Each row was made from one small tree. Brackets hold a mark, then the marks that hang from it, in the order of their numbers. Every link used is in the known rows. Write each row's tree.
Known rows:
[j_353 j_987]: .49 -.41 .30 -.18 -.19 -.31 .33 .37 -.50 .41 -.17 .50 .02 .20 -.25 -.05 -.07 .04 .10 -.14 .14 .12 .25 .33 .37 .14 -.13 .14 .19 .34 .41 -.32 -.30 -.36
[j_405 [j_423 j_987]]: .42 -.52 .44 -.27 -.10 -.20 .07 .54 -.50 .29 .03 .67 .28 .19 -.10 -.04 .03 .40 -.25 -.27 .17 .33 .16 .20 .18 -.04 -.07 -.08 -.02 .39 .28 -.37 -.42 -.54
[j_12 [j_353 j_382 [j_405 j_423]]]: .21 -.04 .34 -.19 -.28 -.55 -.10 .31 -.31 .16 -.41 .06 .24 -.28 -.18 .43 -.09 .05 .01 -.09 -.01 .25 .03 -.04 .26 .10 -.08 .13 -.18 .57 .22 -.06 -.36 -.56
[j_12 [j_353 j_382 j_405 j_987]]: .30 -.02 .33 .00 -.19 -.48 .23 .11 -.37 .20 -.18 .06 .07 -.15 -.11 .33 -.11 -.26 .25 .05 -.01 .08 -.16 .16 .49 .20 .03 .21 .01 .42 .48 -.11 -.12 -.38
[j_405 [j_423 [j_987 j_353]]]: .27 -.51 .30 -.32 -.16 -.14 -.05 .58 -.53 .18 -.09 .62 .20 .12 -.15 -.05 .12 .34 -.11 -.21 .14 .38 .16 -.02 .16 -.04 -.17 -.01 -.14 .46 .24 -.60 -.19 -.67
[j_12 [j_353 j_423]]: .38 -.23 .26 -.27 -.33 -.31 .10 .47 -.22 .22 -.31 .36 -.02 -.07 -.42 .42 -.20 -.08 .09 -.02 .15 .42 .38 .19 .45 .13 -.23 -.04 .08 .28 .46 -.24 -.37 -.40
[j_12 j_353]: .41 -.22 .20 -.37 -.29 -.44 .31 .39 -.27 .22 -.25 .50 -.02 .02 -.28 .21 -.23 .11 -.07 -.06 .31 .29 .37 .27 .41 .22 -.24 -.05 .11 .32 .33 -.26 -.23 -.37
[j_353 j_405]: .35 -.32 .28 -.24 -.18 -.57 .22 .41 -.38 .37 -.10 .39 .37 -.04 -.26 .07 -.28 .05 .09 -.28 .12 .16 .39 .20 .23 .12 -.14 .02 .04 .53 .17 -.22 -.30 -.59
[j_382 [j_353 j_405 [j_423 j_987]]]: .18 -.38 .31 -.04 -.01 -.08 .02 .48 -.42 .28 .19 .40 .16 -.01 -.28 .33 -.05 -.14 .17 .03 -.01 .42 .30 .00 .38 -.09 .07 .10 -.20 .30 .28 -.35 -.25 -.65
[j_353 j_405 j_423 j_987]: .34 -.38 .33 .01 -.16 -.36 .00 .46 -.48 .38 -.16 .16 .30 -.04 -.34 .19 -.11 -.31 .42 -.16 -.18 .09 .24 .20 .34 .01 -.09 .17 .05 .43 .44 -.24 -.48 -.49
[j_353 j_382]: .39 -.25 .42 -.20 -.27 -.25 .35 .28 -.37 .49 -.12 .38 .04 .08 -.20 .20 -.29 .24 -.08 -.07 .21 .33 .28 .07 .29 .18 -.04 .14 .11 .40 .43 -.15 -.17 -.37
[j_423 [j_987 j_353]]: .38 -.41 .30 -.31 -.04 -.14 .25 .45 -.51 .13 .12 .66 .12 .14 -.15 -.08 .01 .22 -.03 -.19 .27 .39 .22 .07 .31 .11 -.18 -.03 .03 .39 .34 -.63 .04 -.60
[j_382 [j_353 [j_987 [j_405 j_423]]]]: .03 -.32 .03 -.13 -.38 -.03 -.20 .52 -.45 .31 -.33 .52 -.09 .10 -.40 .17 .18 .05 .02 .12 -.01 .09 .35 .06 .51 -.07 .12 .38 -.45 .48 .26 -.30 -.46 -.52
[j_987 [j_353 j_382] [j_405 j_423]]: -.03 -.14 .13 -.31 -.41 -.12 -.25 .48 -.35 .28 -.40 .32 .15 -.04 -.32 .28 .02 .25 -.04 -.04 .00 .32 .27 -.29 .29 .06 .04 .28 -.46 .65 .28 -.35 -.16 -.63
[j_423 j_405 [j_987 j_353]]: .45 -.31 .51 -.16 .05 -.09 .11 .33 -.49 .20 .15 .74 .31 .21 -.15 .07 -.08 .17 .00 -.25 .33 .63 .13 -.14 .42 .12 -.12 -.17 .15 .25 .29 -.52 .04 -.69
[j_382 j_353]: .24 -.35 .09 -.24 -.29 -.16 .28 .51 -.41 .48 -.14 .62 -.15 .16 -.38 .10 -.21 .16 -.08 .08 .33 .35 .56 .15 .41 .14 -.07 .09 -.01 .37 .19 -.27 -.22 -.42
[j_423 j_405 [j_987 [j_353 j_382]]]: .40 -.19 .58 .01 -.02 .06 .10 .17 -.43 .24 .18 .58 .21 .13 -.06 .30 -.12 .18 .02 -.10 .26 .74 -.09 -.28 .42 .18 .01 -.03 .05 .23 .44 -.45 .18 -.65
[j_12 [j_353 j_382 j_423 j_987]]: .37 -.13 .36 .04 -.27 -.14 .09 .26 -.32 .24 -.23 .09 -.15 -.07 -.27 .46 -.12 -.31 .28 .20 -.03 .37 -.09 .07 .61 .10 .02 .24 .05 .23 .70 -.17 -.23 -.29
[j_353 j_382 [j_987 [j_423 j_405]]]: .50 -.03 .55 .20 -.18 -.18 .00 -.09 -.46 .39 .15 .38 .16 .45 -.25 .18 -.17 -.13 .30 -.06 .03 .43 -.05 -.25 .50 .15 .23 .12 .18 .27 .50 .01 -.22 -.45

Which tree is each row?
.17 .03 .18 -.08 -.26 -.42 -.10 .08 -.46 .21 .02 .15 .27 .10 -.34 .13 -.13 -.08 .36 -.09 -.04 .42 .23 -.43 .24 .22 .10 .11 -.17 .59 .23 -.19 -.03 -.63 -> [j_987 [j_353 j_382 j_405] j_423]
.44 -.17 .49 -.10 -.22 -.30 -.09 .33 -.20 .21 -.26 .46 .18 -.03 -.42 .61 -.30 -.16 .14 -.11 .18 .69 .26 -.01 .61 .13 -.20 -.20 .15 .13 .49 -.11 -.33 -.51 -> [j_12 [j_353 [j_423 j_405]]]
.26 -.42 .26 -.09 -.20 -.48 -.10 .44 -.56 .34 -.31 .31 .38 -.01 -.22 .02 .01 -.02 .17 -.25 -.10 -.04 .11 .23 .22 -.04 -.10 .13 -.08 .54 .21 -.23 -.51 -.60 -> [j_353 [j_405 j_423] j_987]
.01 -.11 .15 -.18 -.40 -.02 -.18 .44 -.25 .33 -.22 .16 .12 -.10 -.45 .46 -.12 -.08 .20 .00 -.06 .47 .39 -.31 .51 .12 .08 .30 -.40 .54 .51 -.40 -.09 -.57 -> [j_987 [j_353 j_382 j_423] j_405]
.36 -.04 .37 .09 -.19 -.42 .01 -.04 -.48 .30 .13 .10 .22 .24 -.22 .09 -.07 -.22 .40 -.07 -.15 .10 .01 -.10 .35 .14 .20 .24 .01 .50 .36 -.07 -.23 -.46 -> [j_353 j_382 j_405 [j_987 j_423]]
.04 -.23 .22 -.16 -.29 -.39 -.21 .35 -.49 .29 -.39 .13 .27 -.22 -.24 .23 -.07 .16 .09 -.11 -.07 .34 .13 -.25 .13 .07 -.09 .14 -.31 .68 .13 -.29 -.15 -.70 -> [j_987 [j_353 j_382 [j_405 j_423]]]
.26 .03 .22 -.14 -.30 -.22 .13 .22 -.23 .16 -.19 .18 -.09 -.05 -.15 .29 -.03 -.15 .16 .14 .08 .08 -.01 .07 .68 .23 .11 .35 -.17 .44 .60 -.21 -.13 -.31 -> [j_12 [j_353 j_382 [j_987 j_405]]]
.09 -.35 .16 .10 -.19 -.23 -.06 .45 -.52 .37 -.21 .22 .02 -.05 -.47 .30 -.02 -.37 .38 .08 -.10 .24 .34 .07 .50 -.03 .02 .27 -.16 .40 .37 -.22 -.37 -.50 -> [j_382 [j_353 j_405 j_423 j_987]]
.36 -.11 .33 -.11 -.21 -.34 -.16 .13 -.44 .22 .03 .57 .24 .33 -.43 .13 -.22 -.01 .20 -.21 .24 .67 .38 -.34 .38 .21 -.05 -.19 .06 .39 .19 -.24 -.08 -.65 -> [j_987 j_353 [j_423 j_405]]
.54 -.38 .67 -.05 .02 -.02 .00 .38 -.37 .31 .18 .69 .36 .20 -.20 .34 -.22 .02 .04 -.27 .19 .64 .17 .01 .47 .00 -.03 -.13 .19 .10 .51 -.31 -.28 -.62 -> [j_353 [j_423 j_405 j_987]]
.30 -.30 .53 -.08 -.05 -.29 .00 .32 -.49 .25 .04 .29 .42 -.02 .01 .24 -.01 .23 -.10 -.19 -.04 .26 -.07 -.02 .14 -.03 .09 .14 -.11 .51 .26 -.26 -.32 -.63 -> [j_353 j_382 [j_405 [j_423 j_987]]]
.37 -.18 .32 .17 -.17 -.11 -.07 .06 -.50 .33 .13 .62 -.04 .50 -.46 .13 -.05 -.22 .28 .11 .15 .50 .22 -.21 .62 .07 .18 .04 .04 .23 .31 -.10 -.27 -.49 -> [j_382 [j_353 [j_987 [j_423 j_405]]]]
.30 .15 .18 -.08 -.35 -.30 -.05 .02 -.26 .00 .07 .19 -.07 .18 -.29 .24 .04 -.27 .28 .18 -.03 .13 -.01 -.16 .68 .22 .26 .32 -.22 .44 .57 -.08 -.18 -.34 -> [j_12 [j_353 j_382 [j_987 j_405 j_423]]]
.38 -.19 .26 -.03 -.13 -.54 .03 .13 -.49 .24 .11 .28 .30 .26 -.32 -.08 -.04 -.27 .41 -.18 -.08 .00 .19 .09 .33 .12 .07 .13 .06 .51 .25 -.12 -.39 -.51 -> [j_353 j_405 [j_987 j_423]]
.41 -.03 .56 .03 -.28 -.17 -.05 .21 -.17 .31 -.24 .28 .08 -.14 -.31 .75 -.32 -.13 .15 .01 .15 .77 .06 -.18 .61 .18 .01 -.03 .09 .15 .61 -.01 -.23 -.48 -> [j_12 [j_353 j_382 [j_423 j_405]]]
.55 .14 .50 .18 -.22 -.25 -.01 -.17 -.36 .12 .03 .30 .01 .30 -.24 .35 -.12 -.27 .30 .09 .12 .49 -.19 -.21 .64 .23 .18 .04 .17 .20 .57 .02 -.15 -.38 -> [j_12 [j_353 j_382 [j_987 [j_423 j_405]]]]
.29 -.01 .35 .08 -.23 -.34 .01 .23 -.35 .19 -.24 -.10 .06 -.23 -.28 .52 -.06 -.42 .43 .08 -.16 .18 -.12 .02 .57 .08 .02 .21 -.04 .33 .59 -.11 -.27 -.39 -> [j_12 [j_353 j_382 j_405 j_423 j_987]]
.34 .01 .41 .00 -.23 -.19 -.15 -.03 -.41 .28 .07 .42 .18 .29 -.35 .25 -.22 .01 .22 -.08 .17 .76 .17 -.54 .43 .23 .10 -.05 .00 .39 .35 -.18 .03 -.63 -> [j_987 [j_353 j_382] [j_423 j_405]]
.25 -.14 .23 -.09 -.29 -.12 .15 .27 -.33 .38 -.03 .32 .03 .10 -.22 .15 -.08 -.01 .13 .04 .01 .04 .13 .10 .50 .19 .15 .42 -.16 .45 .56 -.22 -.19 -.37 -> [j_353 j_382 [j_987 j_405]]
.33 -.29 .40 -.11 -.21 -.15 -.18 .44 -.37 .34 -.20 .45 .24 .04 -.49 .43 -.24 -.06 .23 -.18 .15 .76 .41 -.18 .48 .11 -.18 -.11 .05 .28 .40 -.36 -.15 -.70 -> [j_987 [j_353 [j_423 j_405]]]
.37 .11 .25 .07 -.21 -.57 .00 -.12 -.38 .07 .00 .03 .07 .08 -.23 .23 -.05 -.36 .44 .07 -.08 .14 -.11 -.08 .46 .20 .16 .15 -.03 .48 .42 -.02 -.19 -.40 -> [j_12 [j_353 j_382 j_405 [j_987 j_423]]]
.24 -.18 .33 -.01 -.32 .03 -.07 .37 -.28 .37 -.10 .15 .07 .03 -.34 .42 -.04 -.21 .27 .07 -.17 .18 .14 .02 .61 .04 .16 .46 -.18 .38 .71 -.22 -.31 -.41 -> [j_353 j_382 j_423 [j_987 j_405]]
.40 -.24 .40 -.14 -.02 -.38 .07 .40 -.29 .01 .06 .28 .32 -.20 -.21 .34 -.05 -.19 .18 -.19 .04 .35 .09 .19 .40 .02 -.08 -.09 -.01 .32 .43 -.30 -.30 -.58 -> [j_12 [j_353 j_405 [j_423 j_987]]]
.01 -.37 .16 -.19 -.28 -.40 -.15 .55 -.48 .39 -.35 .45 .17 -.08 -.36 .25 -.10 .14 -.03 -.05 .01 .29 .44 -.02 .19 -.05 -.05 .11 -.33 .56 -.02 -.16 -.44 -.67 -> [j_382 [j_353 [j_405 j_423]]]
.44 -.11 .32 .02 -.28 -.21 .13 .02 -.49 .35 .08 .33 -.05 .39 -.26 .00 -.07 -.12 .25 .07 .00 .20 .05 -.03 .38 .16 .16 .25 .13 .40 .51 -.09 -.23 -.34 -> [j_353 j_382 [j_987 j_423]]
.28 -.23 .37 .12 -.20 -.24 .03 .28 -.43 .42 -.16 .02 .20 -.07 -.29 .36 -.14 -.29 .41 -.04 -.25 .18 .02 .06 .39 .02 .03 .31 -.01 .40 .54 -.13 -.33 -.44 -> [j_353 j_382 j_405 j_423 j_987]
.21 -.04 .34 -.07 -.29 -.42 -.02 .30 -.22 .22 -.25 -.04 .18 -.31 -.30 .63 -.23 -.25 .23 -.01 -.06 .41 .16 -.04 .48 .16 -.02 .09 -.09 .41 .47 -.08 -.25 -.47 -> [j_12 [j_353 j_382 j_405 j_423]]
.21 -.12 .25 -.26 -.15 .02 .08 .33 -.36 .13 .16 .48 .15 .03 -.08 .15 .06 .14 -.07 -.04 .13 .37 .10 -.19 .47 .15 .10 .27 -.32 .50 .47 -.56 .12 -.59 -> [j_423 [j_987 [j_353 j_382] j_405]]
.25 -.04 .40 -.17 -.17 .04 .01 .36 -.12 .02 .12 .28 .11 -.09 -.17 .52 -.03 -.09 .03 .07 .03 .45 .03 -.04 .66 .09 .15 .23 -.28 .33 .67 -.32 -.17 -.46 -> [j_12 [j_353 j_382 [j_423 [j_987 j_405]]]]
.28 -.19 .32 -.27 -.18 -.14 -.01 .45 -.15 -.01 .08 .47 .14 -.02 -.28 .34 .01 -.11 .07 -.04 .12 .31 .21 .13 .63 .07 .04 .07 -.25 .32 .58 -.39 -.31 -.52 -> [j_12 [j_353 [j_423 [j_987 j_405]]]]
.53 -.10 .71 .05 -.05 .04 -.01 .17 -.26 .12 .11 .38 .16 .04 -.15 .66 -.20 -.08 .08 .02 .18 .80 -.15 -.15 .62 .06 .08 -.06 .09 .07 .69 -.17 -.12 -.49 -> [j_12 [j_353 j_382 [j_423 j_405 j_987]]]
.16 -.32 .15 .01 -.16 -.33 .16 .33 -.56 .36 -.10 .39 .00 .03 -.30 .08 -.01 -.19 .25 .06 .05 .11 .27 .19 .46 .04 .01 .22 -.14 .44 .24 -.26 -.27 -.46 -> [j_382 [j_353 j_405 j_987]]
.32 -.21 .37 .04 -.16 -.40 .22 .20 -.50 .41 -.11 .15 .20 -.03 -.10 .15 -.12 -.12 .23 -.08 -.06 .06 -.04 .12 .35 .16 .08 .29 .06 .47 .43 -.13 -.17 -.42 -> [j_353 j_382 j_405 j_987]
.36 -.16 .24 -.13 -.16 -.60 .19 .30 -.39 .11 -.23 .23 .15 -.13 -.18 .11 -.04 -.21 .29 -.09 .07 .02 .09 .25 .44 .14 -.15 .03 .04 .42 .32 -.23 -.24 -.42 -> [j_12 [j_353 j_405 j_987]]
.43 -.27 .27 -.09 -.27 -.27 .05 .38 -.36 .25 -.25 .26 -.10 -.01 -.39 .30 -.04 -.27 .28 .04 .03 .26 .13 .28 .55 .07 -.15 .08 .11 .24 .62 -.24 -.37 -.32 -> [j_12 [j_353 j_423 j_987]]
.33 -.25 .44 -.12 -.12 .13 .00 .39 -.24 .27 .21 .38 .23 .08 -.19 .35 -.06 .05 .01 -.06 -.03 .37 .15 -.10 .51 .03 .19 .30 -.23 .35 .61 -.36 -.22 -.51 -> [j_353 j_382 [j_423 [j_987 j_405]]]
